Each row was made from one small tree. Brackets hold a mark, then the marks that hang from it, in the order of their numbers. Every link used is in the known rows. Write each row's tree.
Known rows:
{k_153 {k_448 {k_309 {k_866 k_208 k_390}} k_854}}: 38.0, 12.4, 5.9, -18.9, 23.9, -35.1, -18.7, -28.1, 7.5, -43.1, 29.7, -8.5, 1.7, -0.1, 5.6, -15.9, -9.0, -6.0, -9.7, 3.3, 9.2, 9.0, 12.6, -16.0, -0.2, 12.9, -8.8, -33.7, 1.8, -15.6, -1.8, 6.4, 2.0
{k_448 k_153 {k_309 {k_866 k_208}} k_854}: 15.1, 9.5, 26.3, -1.0, -11.2, -29.8, -18.6, -14.3, -5.9, -52.1, 7.4, 4.7, 6.3, 1.6, 6.2, -7.4, -3.1, -13.0, 3.7, -0.3, 6.3, 17.6, 2.8, -22.2, -13.5, 10.6, -5.6, -34.3, 17.1, -17.3, 0.4, -17.7, -7.1
{k_153 k_448}: 4.4, 23.2, 30.7, -12.7, 4.0, -13.9, -36.5, -5.3, -16.8, -38.4, -5.4, -16.9, 7.8, 39.1, 5.4, -0.9, -21.5, -31.7, -30.4, 22.3, -0.4, -7.2, -9.2, -17.6, -11.4, -11.2, -23.1, -7.2, 26.2, -19.7, -17.1, -31.2, -0.4
{k_854 {k_448 k_153 {k_309 {k_866 k_208 k_390 k_699}}}}: 30.0, -1.7, 13.4, -6.5, -1.3, -43.4, -3.9, -29.0, 5.6, -52.0, 3.1, 2.6, 2.7, -1.5, 11.6, 4.4, -15.1, 22.0, -28.4, -5.0, 0.3, 20.6, 12.6, 0.3, 12.5, 12.1, 3.6, -11.7, -24.3, -5.1, -7.8, 28.5, -6.6
{k_448 k_153 {k_309 {k_866 {k_208 k_482} k_390 k_699}} k_854}: 40.8, 9.7, 19.6, -20.5, 15.4, -44.7, 7.4, -23.3, 1.4, -24.4, 0.7, 32.9, 1.9, 6.5, 3.0, -1.8, 13.5, 35.3, -17.7, -4.1, 6.2, 35.6, 2.3, 7.4, 8.2, 21.5, -5.3, -21.0, -13.1, -10.7, -10.0, 13.9, -18.2
{k_945 k_390}: -16.4, 22.3, 14.6, -14.9, 20.8, -11.5, -16.0, -9.2, -26.8, -13.2, -5.4, 0.5, 8.1, 38.5, 17.3, 10.0, -12.8, -13.7, -34.8, 16.8, -10.7, -19.2, -37.1, -7.5, -25.0, -18.5, -38.2, 1.5, 13.1, -15.1, -15.0, -40.7, 9.4
{k_866 {k_208 k_482} k_390 k_699}: 33.1, 30.4, 3.5, -36.9, 28.7, -20.8, 4.1, 1.0, -12.6, 23.3, -23.7, 35.7, 9.8, 36.8, -2.3, 11.9, 10.3, 36.9, -49.8, 17.6, -3.0, -24.3, -23.5, 24.5, 13.2, 9.3, -28.1, -6.9, 0.3, -4.5, -11.3, 6.0, -9.7
{k_153 {k_448 {k_309 {k_866 k_208 k_390 k_699}}}}: 31.9, 16.2, -7.8, -25.6, 42.9, -39.1, -8.5, -28.5, 5.1, -32.2, 10.8, 5.8, 5.3, 12.7, 1.0, -6.7, -20.0, 9.8, -38.6, 0.1, 1.5, 5.1, 7.9, 2.3, 5.3, 9.8, -14.6, -14.9, -22.4, -4.7, -13.4, 26.9, 5.0
{k_448 k_153 {k_309 {k_866 {k_208 k_482}}} k_854}: 31.1, 23.8, 30.8, 3.4, 2.3, -25.7, -9.3, -7.8, -9.3, -38.3, 5.6, 16.0, 12.9, 4.7, 3.2, -13.9, 11.7, -0.7, -1.4, 6.0, 11.9, 33.1, 0.1, -8.4, 2.2, 16.0, -1.0, -36.2, 30.5, -17.5, 1.6, -20.0, -20.6
{k_153 {k_448 {k_309 {k_866 {k_208 k_482} k_390 k_699}} k_854}}: 52.2, 14.3, 6.2, -22.0, 37.2, -45.6, -0.8, -30.4, 4.9, -26.6, 20.5, 16.5, 5.6, 4.7, 0.7, -9.9, 6.5, 28.1, -21.7, 5.4, 12.6, 30.4, 12.4, 7.2, 11.2, 21.9, -3.8, -18.8, -5.8, -12.1, -9.5, 18.3, -12.1
{k_448 k_153 k_309 k_854}: 10.5, 1.8, 53.5, -0.9, -34.1, -32.0, -26.9, -18.1, -12.6, -54.4, 2.4, -3.6, 1.5, 18.8, 17.1, 1.7, -10.3, -33.9, -3.6, -2.2, 5.9, 16.8, -6.3, -37.1, -26.1, -2.4, -10.4, -10.8, 19.1, -24.3, -10.2, -26.5, -5.1
{k_482 k_208}: 1.1, 35.8, 34.5, -15.4, 2.2, -1.8, -11.0, 3.1, -28.2, -1.0, -7.3, 16.1, 13.0, 50.6, 4.3, -1.7, -11.7, -15.2, -33.6, 22.0, 4.5, -22.9, -25.8, 2.6, -7.9, -12.3, -17.5, -2.0, 32.2, -14.1, -12.2, -28.9, 0.9
{k_448 k_153 {k_309 k_866} k_854}: -1.6, 7.7, 43.0, 1.0, -9.8, -29.8, -26.6, -22.5, -10.1, -62.4, 9.5, -3.9, -3.0, 14.8, 8.3, -12.8, -16.5, -30.0, 0.1, -2.7, 10.0, 31.7, -2.4, -30.3, -21.3, -3.8, -9.6, -13.7, 5.2, -16.3, -13.5, -24.7, -4.3
{k_854 {k_448 k_153 {k_309 {k_866 k_390}}}}: 16.9, 11.4, 36.0, 1.3, -4.7, -29.7, -18.3, -27.1, -5.2, -65.1, 13.3, -20.0, -3.3, 8.7, 12.0, -14.1, -30.1, -15.0, -23.4, -6.4, 9.0, 31.3, 4.7, -20.9, 7.5, -3.4, 1.4, -4.7, -12.0, -10.2, -14.1, 7.0, -6.1
{k_448 k_309}: 4.1, 32.8, 32.1, -5.7, 7.6, -12.7, -27.4, -6.5, -21.1, -26.2, -1.0, -1.7, 7.1, 31.3, 7.6, -5.9, -27.9, -46.6, -30.7, -0.5, 4.7, -18.1, -24.8, -24.7, -14.8, -15.8, -19.5, -1.0, 15.9, -10.6, -9.3, -19.9, 6.7
{k_866 k_699}: -14.0, 15.7, 21.9, -22.2, 8.1, -18.4, -19.5, -8.4, -22.1, -14.4, -22.3, 14.1, 1.2, 47.7, 0.0, 16.0, -17.9, -12.8, -40.5, 14.2, -4.3, -20.4, -26.6, -3.1, -20.1, -13.5, -30.0, 14.2, -2.9, -4.5, -25.3, -16.3, 2.3
{k_208 k_482 {k_866 k_390 k_699}}: 21.2, 41.1, 11.3, -36.8, 38.0, -25.1, -2.9, -14.8, -24.9, 11.3, -33.6, 35.8, 21.8, 39.7, 5.0, -1.8, 2.0, 34.9, -46.7, 14.5, -7.5, -4.2, -27.7, 14.8, 10.3, -13.7, -31.0, 27.3, -22.6, 3.2, -27.0, 6.1, -7.8
{k_309 {k_448 k_153}}: -15.4, 15.2, 57.0, -10.7, -35.9, -14.5, -26.5, -7.3, -15.5, -45.3, -16.6, 3.5, -6.2, 45.4, 14.1, 12.0, -17.5, -27.2, -27.9, 2.2, -18.5, 2.6, -5.4, -21.2, -14.3, -4.9, -15.0, 2.2, 12.7, -20.9, -17.8, -29.6, 0.2

Which tree is each row?
18.9, -1.5, 15.5, -23.0, 27.9, -47.8, -16.7, -45.4, 4.1, -50.6, 22.0, -5.0, -10.5, 13.9, 4.4, -6.5, -22.8, -4.2, -20.2, -3.1, 9.5, 30.4, 9.1, -16.6, -14.4, 1.6, -12.7, 4.1, -31.4, -10.0, -26.3, 14.2, 2.0
{k_153 {k_448 {k_309 {k_866 k_390 k_699}} k_854}}
-3.8, 24.5, 35.4, 0.7, 5.5, -20.8, -23.6, -13.5, -16.0, -53.8, -2.9, -2.9, 5.1, 24.1, 3.4, -13.7, -27.3, -36.2, -20.1, -2.5, 6.8, 23.9, -8.6, -24.3, -11.9, -9.3, -12.3, -12.7, 5.5, -9.7, -14.4, -18.9, -1.5
{k_448 k_153 {k_309 k_866}}
19.4, 30.1, 11.5, -20.7, 17.8, -15.0, -3.8, 7.1, -18.8, 11.1, -26.8, 33.8, 18.2, 38.3, -3.4, 15.0, 11.5, 18.0, -42.4, 20.9, -3.6, -20.5, -24.1, 19.2, 6.3, 5.1, -22.6, -8.4, 21.7, -7.1, -8.6, -12.8, -12.6
{k_866 {k_208 k_482} k_699}
22.1, 6.3, 40.7, -2.6, -8.8, -33.0, -36.2, -24.5, -8.2, -59.1, 19.5, -19.1, 4.2, 15.5, 15.4, -7.7, -18.8, -44.2, -8.8, 6.8, 6.6, 11.6, 2.0, -36.7, -21.1, -4.3, -8.2, -10.8, 24.2, -24.6, -11.0, -23.9, 0.6
{k_153 {k_448 k_309 k_854}}
23.1, 54.4, 16.9, -28.8, 33.3, -12.5, -10.7, -7.2, -28.2, 11.9, -25.3, 22.4, 23.5, 37.0, 3.8, -15.9, 1.8, 16.7, -38.2, 17.8, -3.0, -10.3, -28.4, 3.2, 14.2, -16.7, -27.6, 11.6, -0.1, -3.1, -19.5, -10.5, -8.2
{k_208 k_482 {k_866 k_390}}
16.3, 6.8, 54.4, 15.1, -39.0, -27.4, -29.2, -14.4, -13.8, -69.6, 0.3, -20.9, 8.4, 12.8, 23.3, -0.3, -25.9, -34.5, -19.6, -0.8, 4.0, 16.9, 1.6, -30.5, -4.9, -6.3, 4.6, -5.1, 22.0, -20.7, -7.2, -15.8, -6.7
{k_854 {k_448 k_153 k_309}}
35.3, 30.2, -0.3, -18.3, 39.3, -26.9, -17.9, -18.5, 1.4, -34.1, 17.6, -9.2, 7.6, 9.6, 1.7, -19.6, -21.8, -9.4, -30.2, 3.4, 6.1, 1.1, 6.2, -9.5, 11.6, 7.5, -12.6, -31.3, -0.6, -9.5, -5.0, 11.5, 5.0
{k_153 {k_448 {k_309 {k_866 k_208 k_390}}}}
16.7, 34.0, 11.3, -42.1, 24.6, -24.1, 5.1, -21.5, -23.2, 13.0, -23.0, 36.8, 23.8, 42.0, 11.6, 3.1, -4.0, 36.4, -43.5, 14.9, -6.5, -15.6, -22.2, 17.0, 2.8, -14.3, -25.2, 28.5, -22.8, 0.5, -24.8, 11.7, 2.5
{k_482 {k_208 {k_866 k_390 k_699}}}
-8.4, 3.3, 34.3, -9.6, -26.3, -21.3, -19.4, -13.9, -2.0, -52.0, 1.1, 10.9, -7.9, 21.5, 4.8, 5.4, 4.3, -0.4, -1.7, 5.3, -16.8, 13.3, 9.5, -14.0, -14.6, 14.2, -7.2, -23.6, 9.7, -19.4, -6.4, -23.9, -5.2
{k_309 {k_448 k_153 k_854} {k_866 k_208}}
5.1, 30.2, 23.9, -0.1, 30.0, -22.0, -33.3, -20.0, -11.0, -57.6, 16.2, -18.1, 7.1, 22.4, 2.5, -24.1, -35.7, -44.4, -26.3, 6.5, 10.4, 18.5, 1.0, -24.4, -6.4, -10.0, -9.3, -11.9, 11.0, -9.9, -15.7, -13.0, 2.6
{k_153 {k_448 {k_309 k_866}}}
-12.6, -3.6, 59.9, -8.9, -51.6, -23.9, -27.9, -17.4, -12.0, -53.7, -4.6, 3.7, -12.4, 38.0, 16.7, 12.9, -6.1, -21.2, -8.5, 1.4, -17.5, 12.0, 0.8, -28.5, -26.0, 0.6, -11.9, -0.5, 11.3, -26.9, -16.2, -36.2, -3.8
{k_309 {k_448 k_153 k_854}}
-28.7, 14.7, 38.5, -10.5, -0.8, -11.5, -25.7, -21.4, -13.8, -42.3, 9.3, 4.3, -18.1, 36.4, -0.9, -3.2, -15.5, -28.3, -12.0, 4.9, -7.9, 2.4, -6.6, -18.4, -22.1, -7.8, -16.0, 3.4, -2.2, -11.4, -20.1, -29.4, 3.7
{k_309 {k_448 k_854} k_866}
-1.3, 7.1, 13.8, -33.0, 0.8, -31.9, -1.2, -21.6, 1.1, -28.6, -14.4, 28.2, -11.8, 32.8, 1.5, 15.9, -7.5, 30.4, -38.5, -4.5, -23.4, 6.9, 5.2, 9.5, 2.1, 15.7, -18.8, -3.8, -33.5, -5.9, -18.8, 15.6, 0.8
{k_309 {k_448 k_153} {k_866 k_208 k_390 k_699}}
-24.1, 3.6, 50.8, -6.1, -26.8, -20.8, -25.3, -22.4, -9.2, -61.2, 1.6, 2.4, -16.5, 32.9, 6.0, 0.0, -8.5, -19.5, -4.9, 2.9, -10.7, 27.9, 5.2, -23.5, -22.1, 0.1, -10.5, -3.1, -0.1, -18.7, -19.3, -30.7, -3.6
{k_309 {k_448 k_153 k_854} k_866}
18.7, 3.6, 28.3, -27.6, -3.4, -38.8, 7.4, -24.6, 3.8, -22.2, -7.6, 38.1, -11.3, 25.8, 2.0, 10.3, 19.2, 47.6, -22.0, 1.3, -13.9, 30.9, 10.1, 14.2, 7.1, 25.6, -9.0, -9.6, -17.8, -13.6, -15.1, 5.4, -17.7
{k_309 {k_448 k_153 k_854} {k_866 {k_208 k_482} k_390 k_699}}
3.1, 12.0, 44.6, 18.3, -13.3, -23.9, -26.0, -19.7, -11.1, -76.9, 7.4, -21.0, 4.3, 10.0, 11.6, -13.0, -30.3, -31.1, -17.2, -0.6, 9.1, 32.6, 5.3, -25.6, 1.8, -7.5, 6.0, -8.0, 8.9, -11.9, -11.4, -12.5, -7.8
{k_854 {k_448 k_153 {k_309 k_866}}}
-35.0, 19.2, 24.7, -17.1, 18.8, -14.9, -17.8, -22.3, -15.0, -32.4, -9.9, 18.6, -13.2, 49.5, -3.3, 7.3, -26.6, -13.9, -40.5, 2.2, -13.5, -0.9, -11.5, -0.7, -15.7, -10.0, -19.6, 22.1, -24.1, 0.9, -30.0, -8.0, 6.7
{k_309 k_448 {k_866 k_699}}
6.4, 41.6, 18.8, -20.6, 27.2, -19.7, -11.5, -7.2, -30.8, -1.8, -36.3, 34.2, 30.5, 40.5, 3.1, 0.1, 1.9, 16.3, -39.6, 20.2, -5.7, -2.1, -27.6, 9.1, 1.5, -16.9, -24.3, 21.9, -1.5, 1.4, -24.6, -12.5, -11.0
{k_208 k_482 {k_866 k_699}}
-0.1, 22.8, 29.1, 14.3, 12.8, -14.9, -28.3, -18.6, -15.5, -57.4, 16.2, -20.4, 4.2, 13.7, 6.6, -16.4, -34.5, -39.3, -23.2, 2.8, 14.2, 6.1, -6.2, -19.4, -1.4, -13.7, 2.2, -0.7, 6.4, -4.3, -11.0, -10.5, -0.3
{k_854 {k_448 {k_309 k_866}}}
35.3, 43.3, 9.3, -29.7, 24.6, -7.0, -4.7, 9.4, -15.3, 20.9, -15.6, 20.8, 12.4, 34.2, -2.9, -0.6, 9.0, 17.1, -41.1, 20.7, 0.2, -29.1, -26.5, 12.8, 18.1, 6.4, -24.1, -20.3, 23.9, -11.7, -3.6, -9.8, -9.6
{k_866 {k_208 k_482} k_390}
5.0, 3.2, 34.6, -12.8, -12.1, -32.8, -1.0, -15.9, -3.5, -34.8, -8.8, 37.7, -3.9, 26.9, 2.0, 9.1, 19.5, 32.3, -14.3, 7.9, -13.4, 33.2, 8.4, 9.7, -1.4, 22.0, -3.7, -10.6, 2.4, -13.8, -13.0, -13.0, -20.7
{k_309 {k_448 k_153 k_854} {k_866 {k_208 k_482} k_699}}
36.0, 29.3, 33.7, 18.3, -4.3, -24.7, -11.1, -4.1, -9.5, -52.7, 5.6, -0.6, 19.8, 1.0, 8.6, -16.8, -0.6, 2.4, -17.4, 7.3, 11.6, 31.5, 7.7, -1.4, 23.5, 11.8, 14.1, -30.8, 32.7, -14.8, 5.2, -7.8, -22.5
{k_854 {k_448 k_153 {k_309 {k_866 {k_208 k_482}}}}}
4.9, 27.1, 5.0, -43.2, 26.7, -27.4, -10.8, -22.7, -19.9, -3.4, -29.9, 23.2, 13.5, 35.9, 7.8, 7.8, -10.9, 20.3, -42.6, 9.8, -10.6, -20.3, -24.8, 1.1, -3.4, -19.6, -35.7, 28.6, -36.7, 4.7, -29.3, 8.7, 6.8
{k_208 {k_866 k_390 k_699}}
-11.7, -9.2, 28.6, -17.0, -24.2, -33.1, -10.0, -23.2, 1.5, -51.0, -5.7, 24.6, -10.7, 24.1, 4.9, 19.5, 5.0, 17.8, -10.4, 0.8, -18.9, 19.4, 12.4, -2.3, -17.6, 16.8, -10.5, -8.4, -11.4, -14.3, -15.4, -7.8, -5.7
{k_309 {k_448 k_153 k_854} {k_866 k_208 k_699}}
24.9, 14.7, 13.3, -3.1, 14.8, -28.4, -27.7, -20.3, 0.4, -56.8, 25.3, -11.4, 9.8, 1.8, 4.7, -16.7, -9.4, -22.0, -1.4, 9.0, 9.3, 10.5, 11.8, -20.3, -9.9, 10.2, -3.8, -34.4, 21.7, -17.2, -0.7, -12.3, -1.0
{k_153 {k_448 {k_309 {k_866 k_208}} k_854}}
11.3, 7.6, 35.6, -13.9, -1.1, -34.5, -16.2, -30.9, -4.5, -50.4, 13.0, -1.1, -10.2, 14.0, 8.2, -12.7, -15.9, -15.6, -7.4, -9.3, 9.2, 30.6, -3.2, -25.9, -12.1, -0.6, -14.6, -11.6, -14.6, -14.9, -17.0, -5.9, -2.0
{k_448 k_153 {k_309 {k_866 k_390}} k_854}
-0.3, -2.2, 38.8, 10.2, -11.0, -38.1, -18.7, -30.0, -8.6, -76.4, 0.9, -6.5, 1.5, 12.6, 12.2, 1.9, -29.6, -13.4, -25.1, -3.1, 8.3, 37.7, 6.8, -13.0, -5.9, -4.9, 3.8, 6.5, -14.3, -6.3, -19.6, 4.1, -9.9
{k_854 {k_448 k_153 {k_309 {k_866 k_699}}}}
-21.5, 17.3, 17.2, -34.0, 28.7, -22.0, -7.6, -29.8, -8.7, -16.5, -5.6, 20.0, -21.1, 48.5, -3.4, 6.1, -26.9, 2.3, -47.5, -4.7, -14.4, -4.0, -12.2, 3.1, -6.0, -7.0, -24.8, 22.4, -44.4, 2.3, -32.6, 10.9, 9.8
{k_309 k_448 {k_866 k_390 k_699}}
7.3, 13.7, 31.0, -1.0, 14.7, -27.8, -33.7, -28.7, -7.6, -65.6, 27.9, -20.2, 0.6, 12.9, 6.0, -20.2, -24.5, -40.4, -4.6, 5.8, 14.5, 26.9, 6.5, -31.6, -16.5, -3.4, -7.0, -13.8, 11.7, -18.0, -13.9, -18.9, -0.2
{k_153 {k_448 {k_309 k_866} k_854}}
39.2, 29.2, 20.3, 1.1, 24.8, -26.5, -18.8, -12.3, -4.4, -41.8, 23.2, 1.4, 14.9, 3.6, 1.5, -23.8, 4.8, -6.9, -5.8, 14.3, 15.6, 26.4, 9.0, -7.4, 5.4, 15.9, 1.2, -36.6, 35.6, -18.8, 2.1, -15.8, -15.1
{k_153 {k_448 {k_309 {k_866 {k_208 k_482}}} k_854}}
48.4, 25.4, 25.8, 3.8, 5.2, -28.2, -2.1, -11.6, -2.3, -39.8, 8.8, 1.6, 13.2, 0.1, 7.8, -16.0, -0.6, 19.5, -25.1, 1.5, 10.1, 30.1, 7.8, 2.5, 32.9, 16.5, 10.1, -28.8, 13.6, -14.0, 2.9, 10.3, -19.9
{k_854 {k_448 k_153 {k_309 {k_866 {k_208 k_482} k_390}}}}
3.4, 21.7, -13.4, -35.1, 42.4, -22.5, -1.4, -11.2, -6.1, 1.1, -14.2, 22.1, -1.5, 30.7, -10.3, 6.3, -9.1, 24.2, -42.5, 10.5, -4.0, -22.8, -16.3, 15.8, 2.4, 2.3, -31.6, -7.4, -24.3, 4.7, -17.3, 12.7, 3.1
{k_309 {k_866 k_208 k_390 k_699}}
6.0, 0.1, 26.3, -7.0, 18.5, -41.9, -24.6, -38.0, -4.4, -65.1, 20.1, -5.4, -3.2, 14.0, 5.9, -6.6, -23.3, -21.4, -14.2, 2.2, 10.2, 32.5, 8.3, -20.3, -21.3, -0.7, -8.0, 1.2, -11.4, -9.7, -23.5, -5.0, -1.8
{k_153 {k_448 {k_309 {k_866 k_699}} k_854}}
16.3, 16.2, 10.6, -24.2, 44.6, -40.2, -15.1, -37.1, -2.7, -42.4, 11.4, -2.9, -2.6, 24.3, 3.5, -9.7, -34.7, -8.3, -40.6, -2.7, 7.4, 21.8, 2.5, -8.0, -2.7, -3.8, -16.9, 7.1, -31.8, -3.3, -27.1, 19.4, 4.6
{k_153 {k_448 {k_309 {k_866 k_390 k_699}}}}
29.2, 23.6, 4.8, -4.2, 22.7, -19.9, -11.9, -19.3, -1.6, -34.1, 18.4, -9.8, 3.8, 0.3, 5.5, -14.1, -21.3, -6.0, -27.9, 0.5, 9.0, -11.0, -1.8, -6.3, 16.7, 3.6, -0.6, -18.8, -2.3, -4.0, 0.5, 15.1, 3.3
{k_854 {k_448 {k_309 {k_866 k_208 k_390}}}}
8.0, -7.3, 29.7, -21.7, 2.4, -46.5, -8.1, -39.8, -2.2, -48.4, 6.7, 11.3, -10.5, 15.8, 7.8, 1.0, -15.6, 3.1, -15.3, -11.9, 6.4, 35.7, 1.2, -15.7, -16.0, 1.6, -16.5, 4.0, -38.3, -8.9, -25.8, 10.3, -2.8
{k_448 k_153 {k_309 {k_866 k_390 k_699}} k_854}
25.8, -5.4, 12.4, -23.8, 2.8, -46.9, -1.1, -32.3, 6.6, -38.4, 3.8, 20.4, -3.8, 2.9, 6.8, 4.6, -1.0, 22.3, -14.3, -9.5, 1.0, 20.3, 5.2, -6.2, -8.0, 16.5, -12.2, -16.7, -27.6, -9.0, -11.5, 16.7, -4.4
{k_448 k_153 {k_309 {k_866 k_208 k_390 k_699}} k_854}
